Each row comes from the steps of one path. Every step used is in the known rows, and no mark comes twice. Write the path behind each row, first mark first.
(in the rows, 128 means zero)
Known rows
seru > ranu: [154  91  75 122 169 150 141 122 125 175 149 138 140 142 127 156 106 160
 121 177 128 109 116 158 125 129 122  94 138 114 130 146 125 130 138 131
 156 105 148 135  99]
ranu > seru > fule: [113 122 132 115 208 110 132 141 166 154 134 123 111 124 115 170  89 117
 111 155 159 111 211 173  92 103 129  86 165 125 179 126 114 120 124 125
 101 118 160 159 108]
gobo > rado > seru > sazazu: [139 131 179 103 170  88 170  91 120 124 129 121 145 188 124 121 185 133
  81 166 150  85 171 147 138 127 129 107 113  80 136 126 119 123 115 136
 109 150 118  95 162]
sazazu > seru: [173 111 166  79 161 146 107 142 142 136 164 156 134 139 133 120 113 141
 120 158 125 131 172 141  97 116 122 122 148  99 120 127 132 134 140 105
 123 114 157 165 108]
bifo > rado > gobo > gevig: [133 109 174  89 151  72  76 106 106 162 156  84 104 191 130 167 100 109
  87 120 115 103  95 136 161 113 146 175 164 133 157 114 148 142 128 169
 143 163 137 164 104]
ranu > seru: [117 117 151  68 182 119 113 144 167 143 132 126 107 112 102 153 109 103
 130 142 139 121 191 129  99 103 130 105 116 105 151 141 112 101 124 114
 107 123 143 139 123]
zubuli > seru > gevig: [ 81 143 136  86 170 124 110 114 120 123 172 158 137  84 130 147 153 119
  94 139 145  80 155 187 135 114 110  72 183 102 149 133 104  94 109 110
 143 126 155 140 125]
zubuli > seru > lafo: [132 130 143 112 170 117 148 128 137 135 130 138 127 149 119 125 166 168
 101 169 107  76 139 188 112 111 105  83 197  92 135 159 110  86  97 132
 138 103 112 205  75]
sazazu > seru > zubuli: [173 120 176  89 157 144  97 163 140 157 164 153 129 150 129  91 123 125
 113 157 146 122 180 147 105 100 134 101 150 106 127 146 145 137 152  91
  92 101 150 157 121]
gobo > rado > seru: [144 112 149  61 183  79 154 125 118 104 160 129 117 179 117 131 183 130
 105 159 146 105 150 114 122 148 125  96 134  84 140 123 120 124 120 117
 132 145 111 116 128]
gevig > seru > tusadi: [144  77 105 111 163 148 141 139 114 194 144  93 130 111 150 112 133 128
 103 142 107 114 140 178 154 100 115  87 137 110 140 128  85 130 100 115
 159 145 202 171 112]
dulodan > seru > ranu: [136  91  85 111 164 172 124  99 134 167 165 179 165 139 111 134  95 177
 121 160  99 109 165 148 130 153 126  78 158 112 120 140 135  96 156 130
 137 113 138 164  85]
seru > noser: [145 125 148  97 135 148 133 126 112 182 144 133 114 125 121 151 104 113
 128 144 111 121 143 152 119 103 127 104 134 113 126 118  91  92 101 117
 140 126 176 158 131]
gevig > bifo > rado: [195 159 215 120 158 160  89 157 147 127 156 110 103 110 132 186 136 109
 101 146 126  90  88 162 116  99 134 149 131 123 148 108 156 111 121 138
 149  81 139 178 133]
bifo > rado > seru: [151 134 177  70 159 113  81 135 118 131 166 117 100 187 156 137 143  68
  96 126 126  97 151 128 124 131 128 119 169  96 140 106 148 115 133 138
 121 146 147 127 137]
marup > seru > zubuli: [132 134 127 104 174 141 105 169 150 188 134 125 147 142 132 115 109 117
 104 139 167  87 153 155 146 117 133  83 135 104 135 147 103 110 120  85
  83 100 156 150 160]
dulodan > seru: [121 129 141  87 165 157 101 102 140 131 164 171 136 126 116 135 126 132
 114 144 111 123 157 123 131 134 135  99 142 102 109 121 124  74 125 117
 119 131 142 159 102]
sazazu > seru > zefip: [157  98 141 116 156 102 127 123 120 119 164 150 127  99 118  98  78 144
 122 142 166 150 199 126 126 128 115 128 152  96  98 117 125 165 132 106
 135  96 168 139 108]
rado > seru > marup: [146 136 155  75 162  76 132 128  83 124 166 109 159 181 124 101 149  98
 122 135 122 110 182 110 128 115 112 121 164  80 110 134 131 122 123 111
 127 124 144 113 120]
bifo > rado > gobo > gevig > seru: [116  92 167  67 160  80  78 110 101 155 149  61 126 200 143 128 121  88
  69 116  98  92 111 166 169 113 125 190 171 127 174 110 119 150 133 169
 147 165 157 183 104]
bifo > rado: [148 135 173 112 155 127  76 164 131 141 160 106  92 150 148 164 124  79
  98 137 124 111 117 126 137 104 142 138 135 111 141 111 133 104 115 124
 126 117 142 146 110]
rado > seru: [145 124 139  64 168 118 130  97 118 134 156 136 125 164 135 131 148 107
 119 150 135 107 150 132 110 138 123 108 161  88 121 122 130 118 122 131
 132 145 158 116 139]
fule > seru > gevig > gobo > rado: [ 80 113 138  29 175  73 154 156  93 129 170 124 123 111  89 154 187 138
  75 146 163 108 218 109 101 141 124  92 126 140 172 100 143 130 134 114
 110 129 147 151 118]
fule > seru > marup: [113 139 166  66 162  81 133 151  96 111 140 108 159 135 103 114 154  94
 120 143 121 153 189 102  96 102 115 115 135 103 121 125 136 110 139 101
 124  89 149 138 105]
lafo > seru: [125 125 141  93 190 138 118 151 137 122 136 170 114 103 141 154 129  95
 115 166 130 146 147 118 106 120 131 118 146 106 130 116 116  80 119 114
 151 105 162 154 103]
marup > seru > ranu: [151  81  58 121 174 161 132 135 143 197 134 137 178 143 135 139  76 170
 111 152 144  88 139 171 139 152 114  77 146 111 141 148 100 121 136 112
 135  92 159 172 133]
bifo > gevig > gobo > rado > seru: [ 98 105 168   4 171  95 186 120 112 117 194  96  92 242 136 170 200 130
  84 155 129  77 205  90 120 202 119 122 132 110 156 114 128 139  97 126
 113 160 167 152  99]
tusadi > seru > ranu: [144  67  80  91 188 152 140 119 155 119 168 137 154 141 142 144  97 159
 137 160 140 120 174 167 120 125 119  90 142 104 160 149 120 142 168 134
 167 105 157 111 118]
gevig > gobo > rado: [147  97 133  53 181  96 160 164 113 134 155  99 101 157  98 167 169 179
  97 176 135  97 173 100 141 133 149 137  97 127 156 117 125 125 104 126
 133 131 129 174  90]
dulodan > seru > gevig > gobo: [ 91 124 119  56 167 150 105 106  98 161 193 166 141 104 103 156 129 153
  84 131 125  78 222 125 140 141 132 101 168 130 126 109 139  94 127 124
 110 151 175 175 109]
marup > seru > gevig: [100 131 102 112 168 131 102 136 130 169 156 142 162  91 139 157 109 116
  87 118 176  74 154 168 137 122 109  74 158 110 132 127  82 115 110  88
 105 118 177 135 163]
ranu > seru > marup: [118 128 170  79 174  78 113 172 124 128 142  99 143 123  88 124 111  93
 132 127 132 121 225 108 117  84 124 120 121  93 143 152 109 109 120  95
 100 103 133 145 105]
gobo > gevig: [130 121 133 114 171 103 129 100 122 152 153 130 123 125 118 174 103  88
 118 143 144 135 104 132 134 103 113 145 134 129 132 133 116 118 135 128
 135 142 132 129 101]
zubuli > seru > gevig > bifo > rado > gobo: [130 155 210  75 153 134  74 116 123 124 172 112 131 115 128 162 158 164
  61 121 122  33 122 219 133 118 136 110 213 118 179 111 155 128 113 169
 171 114 157 211 144]
tusadi > seru > lafo: [154 102 134 107 181 112 153 129 156  99 151 127 129 159 136 140 141 161
 128 156 141  99 171 170  99  86 109  93 163  90 136 151 109 129 128 132
 128 104 132 144  96]
tusadi > seru: [133 107 141  73 189 137 119 125 154  85 164 132 127 125 141 147 124 126
 138 147 152 133 172 146 115 104 126 119 125  90 147 130 107 124 137 120
 146 125 166 101 131]
zubuli > seru: [116 130 146  73 174 131 116 119 145 123 144 145 126 116 134 133 148 133
 110 163 118 110 148 166 133 117 123 105 159  97 142 137 112  85 111 125
 153 118 146 167 109]
lafo > seru > dulodan: [138 104 139 119 213 112 133 154 145  98 137 137 134 108 135 136 145  94
  90 189 151 105 150 110 117 113 121 150 146  87 125 124 141 109 133 116
 163  66 130 133  93]
marup > seru > tusadi: [153  94  89 127 161 156 126 156 133 216 132 112 135 106 146 134  86 155
 101 122 141  97 152 158 156 124 117  57 135 117 133 132  82 120  90  96
 132 135 191 189 144]
dulodan > seru > tusadi: [137 103 120 121 152 175 116 114 122 184 168 155 129 106 120 127 108 161
 113 128 101 120 172 131 155 131 133  61 149 110 110 126 121  92 110 112
 133 152 170 186  98]
sazazu > seru > nizo: [201 108 181 113 144 122 107 158 138 151 187 155 121 118 106  95 102 133
 125 153 104 133 221 130 113 107 136  93 154 115 118 143 109 149 114 116
 125 123 176 153  89]

Which path is each row?
[174 127 172  95 163 113 139  65 127 148 139 107 145 138  97 184 121 179
 112 148 129 100  72 177 118 116 126 176 152 135 145 125 154 149 130 176
 168 127 140 188 130]
rado > gobo > gevig > bifo
[181 144 173 127 172 139 146  91 145 140 145 130 137  91 103 196 116 122
 124 150 149 116  78 169 112  98 104 162 135 136 141 129 143 121 139 137
 155 102 132 164 126]
gobo > gevig > bifo
[163 118 129 126 158 119 109 156 146 181 156 129 138 115 109 120  94 127
 105 133 118  99 196 137 153 122 133  73 140 114 126 145  69 122  82 109
 115 117 186 151 129]
marup > seru > nizo
[113 118 109  72 170 126 126 134  87 169 174 125 122 109 120 179 133 147
  94 143 155  77 175 138 130 113 128 115 150 133 136 114 128 128 110 128
 123 141 186 149 120]
seru > gevig > gobo
[126 115 141  82 178 133 120 149 128 160 142 104 139 144 137  88 156  95
 104 160 140 102 142 176 135  87 129 115 135 104 143 140 107 122 121 106
 109 110 168 133 132]
gevig > seru > zubuli
[ 80 142 135  69 160 109 117 118 110 135 157 155 137  87 117 144 149  86
  98 134 167 134 161 144  77 119 110  73 152 121 137 109 130 115 136 110
 113 118 171 109 144]
fule > seru > gevig
[113 101 127  69 177  89 149 161  94 143 181 115 112 119 100 175 166 163
  82 150 165  74 181 119 146 125 135 107 124 135 161 115 121 135 105 111
 124 140 138 147 111]
seru > gevig > gobo > rado
[130 109 119 116 214 129 143 124 156  99 167 126 126 142 157 170 110 131
 117 160 166 115 190 187 112 103 123  94 179 114 174 113 106 146 140 129
 143 116 182 126 109]
tusadi > seru > fule
[129  92  91 100 180 153 139 114 140 154 146 149 152 133 130 127 123 167
 111 179 104  96 143 191 133 141 116  77 172 105 153 157 125 101 139 138
 176 101 143 174  90]
zubuli > seru > ranu
[153 150 201  99 143 128  77 127 109 141 176 102 119 122 131 186 140 158
  73 120 139  47  95 188 125 106 144 130 177 128 156 100 162 150 113 158
 152 112 166 178 150]
seru > gevig > bifo > rado > gobo
[ 98 117 131  81 184 127 111 123 138  91 191 147 137  91 148 158 123 111
 121 122 182 110 182 164 118  95 114  84 153 103 148 126 105 135 141 111
 135 131 174  78 151]
tusadi > seru > gevig
[178 166 196 144 186 112 122  92 127 147 171 110 125 171 144 196 110  75
  74 133 150  73 130 198 104 115  97 139 223 148 195  92 180 144 159 164
 144 122 147 179 124]
gobo > gevig > bifo > rado > seru > fule
[180 156 216 139 158 133  93 122 142 138 162 112 115 111 125 201 104  74
  98 129 133 104  78 160 125  90 112 176 145 146 165 114 160 116 147 144
 150 101 127 180 121]
gobo > gevig > bifo > rado
[142 127 139 127 157 140 135 111 137 149 147 169 140 155 110 129 141 173
 106 153 103  92 153 146 119 123 118  87 177  97  99 142 125  77 116 122
 104 117 108 196  65]
dulodan > seru > lafo
[104 101 126 104 176  74 132 122 146 135 130 125  99  80  90 131  71 105
 130 128 178 141 217 109 123 116 123 115 117 100 128 130 112 134 114 115
 115 110 152 116 125]
ranu > seru > zefip
[153 145 183  85 175 102 163 111 118  98 183 148 143 102 106 164 192 139
  91 144 178  59 139 165  99 137 106  72 156 102 155 116 139 136 126 117
 139 117 121 125 170]
gobo > rado > seru > gevig > bifo
[112  77 137  36 159 106 198 130  94 167 201  77  79 225 146 160 183 149
  78 141 120  80 216 100 142 194 116  78 140 124 162 116 124 158  78 124
 128 181 189 178  98]
bifo > gevig > gobo > rado > seru > tusadi
[141  92  81 119 192 157 141 141 131 156 143 177 139 117 141 145  97 129
 118 182 124 134 149 139 110 142 124  87 155 110 136 135 126 103 152 132
 175  89 155 164  85]
lafo > seru > ranu
[131 123  93 144 199 137 135 142 150 169 131 120 149 148 147 167  91 152
  89 153 161  82 158 195 129 132 118  83 181 124 154 114  93 124 109 109
 115 105 183 180 124]
marup > seru > fule
[141  81 133 102 199 109 143 132 139 113 135  79 160 143 135 105 170 109
  82 176 143  74 124 164 137  97 102 168 135  82 134 133 108 141 119 112
 148  83 144 122 105]
gevig > seru > dulodan
[115  89 103 113 174  95 147 110 111 130 137 105 136 101 126  94 115 108
 107 144 156 132 162 151 159 118 103 142 135  99 112 111  84 149 103 119
 154 108 189 120 113]
gevig > seru > zefip
[195 107 162 124 153 122 140 144 134 147 148 154 131 173 126 112 135 175
 110 162 125 102 164 165  83 107 107  99 184  96 113 151 128 135 129 112
 107 101 125 202  74]
sazazu > seru > lafo
[126  99 129  81 163  78 121  79 111 163 142 107 129 175 109 160 111 155
 110 140 130 121  97 143 145 123 135 158 155 128 135 130 131 148 124 163
 145 164 143 153 103]
rado > gobo > gevig
[186 147 197 106 156 171 109 127 139 122 189 174 159  68 120 154 127 155
 106 144 165  88 162 201  75 106 103 102 173 119 131 123 145 149 148 102
 132  86 167 174 148]
sazazu > seru > gevig > bifo
[172 106 183  81 129 160 117 137 121 178 162 156 136 136 126 112  90 130
 127 139 100 131 201 160  90 108 115 106 162 111 128 122 106 119 134 105
 130 118 182 194 130]
sazazu > seru > noser
[142 161 170 121 187 165 128 139 137 107 164 187 139  30 131 184 138 110
  99 154 169 103 138 168  87 110 109  97 168 122 139 108 135  96 129 113
 164  76 173 162 147]
lafo > seru > gevig > bifo
[ 94 110 130  57 173 117 132 131 101 133 201 159 132 117  86 154 161 173
  73 137 137  71 229 110 148 151 136  90 143 127 147 109 127 100 119 114
 103 147 133 176  97]
dulodan > seru > gevig > gobo > rado
[141 117 131 105 204  71 177 125 116 121 163 126 118 191 133 156 165 141
  79 171 158  87 173 153 112 152 123  76 182 109 166 106 122 143 122 128
 130 134 129 135 105]
gobo > rado > seru > fule
[132 131 143 140 164 147 124 109 153 181 102 121 177 149 140 135 111 138
  81 148 156  82 161 186 152 111 119 115 120  96 121 133  91 103 106 119
  88 116 171 148 182]
marup > seru > sazazu
[117 134 154  41 157 105  81 145  75 171 199 112 106 171 147 153 144  82
  66 109 141  55 215 132 130 135 122 111 199 127 162  93 160 133 128 143
 111 167 182 149 147]
bifo > rado > seru > gevig > gobo
[128 126 147 102 160  94 161 131 129 140 116 137 130 154 109 129 169 137
 108 162 126 120 139 146  61 106 105  83 164 108 122 137 135 109 126 127
 108  96 126 172  93]
fule > seru > lafo
[154 103 137  91 192  94 142 103 125 111 156 104 146 169 129 116 171 114
  96 168 159  69 147 128 115 130 112 137 160  72 120 133 152 143 130 124
 142 108 126  90 130]
rado > seru > dulodan
[ 74 106 155  69 165 150 151 116 141 123 169  92 121 179 174 149 163  69
  97 151 118 109 127 160 124 144  99 141 130 105 134 123  80 122  84 106
 123 122 205 136  98]
bifo > gevig > seru
[110 146 161  64 169 115 118 145 131 151 133 137 122 132 111 106 155  89
 115 159 155 146 162 128  86 103 136  80 126 116 137 131 154 113 148 108
  93 100 147 123 139]
fule > seru > zubuli
[149  96 143  19 184  87 166 138  98 133 167 110 114 193 104 137 186 164
  95 167 133  83 207 100 128 158 134 116 135 109 156 114 138 130 119 138
 128 156 136 153 123]
gevig > gobo > rado > seru
[146  86 136  96 213 112 134 129 164  59 162 100 148 124 136 135 142 128
 114 164 173  95 165 140 122  90 116 148 129  75 149 139 130 151 147 120
 154  86 132  85 121]
tusadi > seru > dulodan
[181 158 217 102 162 117 100  93 131 135 174 119 125 154 132 175 126  60
  93 118 131  89 108 161 116 117  99 158 176 125 166 110 173 122 160 156
 147 128 130 161 152]
gobo > gevig > bifo > rado > seru
[146 108 151  23 184  84 159 159  96 153 168 108 111 209 102 110 191 149
  89 165 153  72 213 108 131 145 149 102 135 111 165 130 158 134 129 123
  99 148 131 147 132]
gevig > gobo > rado > seru > zubuli
[150 149 211 104 173 154  80 145 155  78 201 131 125  67 148 187 126  92
  98 105 171  76 156 189 107  81 111 110 157 116 181 106 143 138 152 126
 149  93 163 129 168]
tusadi > seru > gevig > bifo > rado
[191 166 196 132 185 144 117 126 135 133 168 112 114 170 153 182 134 107
  76 148 146  58 140 198  97 126 117 114 215 124 176  85 172 135 135 158
 142 100 164 183 136]
gevig > bifo > rado > seru > fule
[137 117 151 109 174  91 143 149 162 157 113 126 109 148  97 144 127 138
 126 151 137  91 181 150  81  91 111  84 149 100 140 165 113 102 112 121
  87 111 111 174  89]
ranu > seru > lafo
[190 135 205  89 148 143  88 130 133 134 147  85 105 154 130 175 146 171
  90 144 110  71  82 168 125 115 156 163 149 119 149 107 167 139 112 172
 165 111 154 204 137]
gevig > bifo > rado > gobo
[122  54 128  87 192  57 145  82 112 133 136  51 174 185 116 107 150 141
  70 156 131  67 102 171 162 110 107 209 164 102 151 140 124 179 138 158
 166 128 137 138  94]
rado > gobo > gevig > seru > dulodan
[136  97 130 135 173  85 166 104 123 165 128 106 154 166 128 123 142 112
  92 147 124  91 109 191 122  86  78 142 175 120 140 152  90 122 125 129
 131 124 127 181  70]
gobo > gevig > seru > lafo
[111 123 141  73 175  66 150 119  99 116 188 148 127 138 117 143 179 118
  88 140 179  79 167 133 126 144 115  63 157  97 145 118 114 133 121 107
 123 154 123  90 146]
gobo > rado > seru > gevig
[155 114 112 137 167 120 144 153 150 176 114 126 148 165 132 135 125 168
  98 148 139  63 139 175 116 118 104  80 168 101 118 152  89 103  95 100
 104  98 130 199 115]
marup > seru > lafo
[142 113 171  76 146 105  72 137 112 151 148  82  93 193 145 148 130 141
  89 134 111  91 109 133 149 118 165 151 151 108 143 110 144 137 106 162
 141 144 153 169 112]
bifo > rado > gobo
[117 100 145  91 152 121 141  95 108 198 141 111 152 135 120 120  98  59
 112 122  91 128 142 188 135  90  87 142 154 133 159 123  68 106 128 124
 149 142 180 161 129]
gobo > gevig > seru > noser
[130  94 148  97 206  95 126 148 173 115 129  96 127 115  94 137 127 105
 107 160 169  85 182 123 105  93 122 142 116  88 151 153 132 129 132 108
 115  88 113 117 114]
ranu > seru > dulodan
[103  97 113  40 192 124 118 134 115 110 197 126 135 104 135 169 124 144
 110 128 171  89 234 148 125 106 121 109 155 121 166 114 123 144 139 133
 130 144 197 120 142]
tusadi > seru > gevig > gobo
[127 110 145  97 198 109 132 126 146  98 141 113 145 126 123 120 170 134
  86 181 137  67 141 163 143 114 115 133 162  80 142 147 136 111 117 123
 165  78 116 139  99]
zubuli > seru > dulodan
[122 136 117 138 217 133 147 150 136 129 144 163 113 122 157 170 114 109
  97 180 144 132 169 159 102 119 125  99 194 124 157  96 119 101 123 126
 153  94 182 172  81]
lafo > seru > fule
[135 120 159  97 155 135  95 130 119 142 192 169 145  97 140 129 114 125
 102 133 160 106 182 161  99 110 111  87 173 108 124 127 124 146 145  94
 114 120 166 137 128]
sazazu > seru > gevig
[101  94 153 100 165  91 145  41 109 175 105  76 185 198 127 113 133 138
  68 144 118  91 129 211 170  96 121 191 147 114 144 133 103 155 124 182
 128 167 176 151 143]
rado > gobo > gevig > seru > sazazu
[119 140 166  83 169  96 121 149 106 106 154 113 161 132 116 109 152 125
 110 145 104 107 176 148 146  98 121 122 163  86 133 147 111  91 107 108
 153  93 138 172  86]
zubuli > seru > marup
[104  84 104 101 197  78 155  82 107 172 137  76 157 204 135 142 112 142
  75 149 123  91 126 216 143 114 118 155 210 141 182 112 102 172 127 167
 155 157 186 184  84]
rado > gobo > gevig > seru > fule
[195 158 220  83 156 148  95 120 138 124 166 117 113 148 143 157 151  94
  97 135 126  75 125 159 105 127 120 131 167 104 149 103 171 113 137 149
 147 113 148 161 161]
gevig > bifo > rado > seru
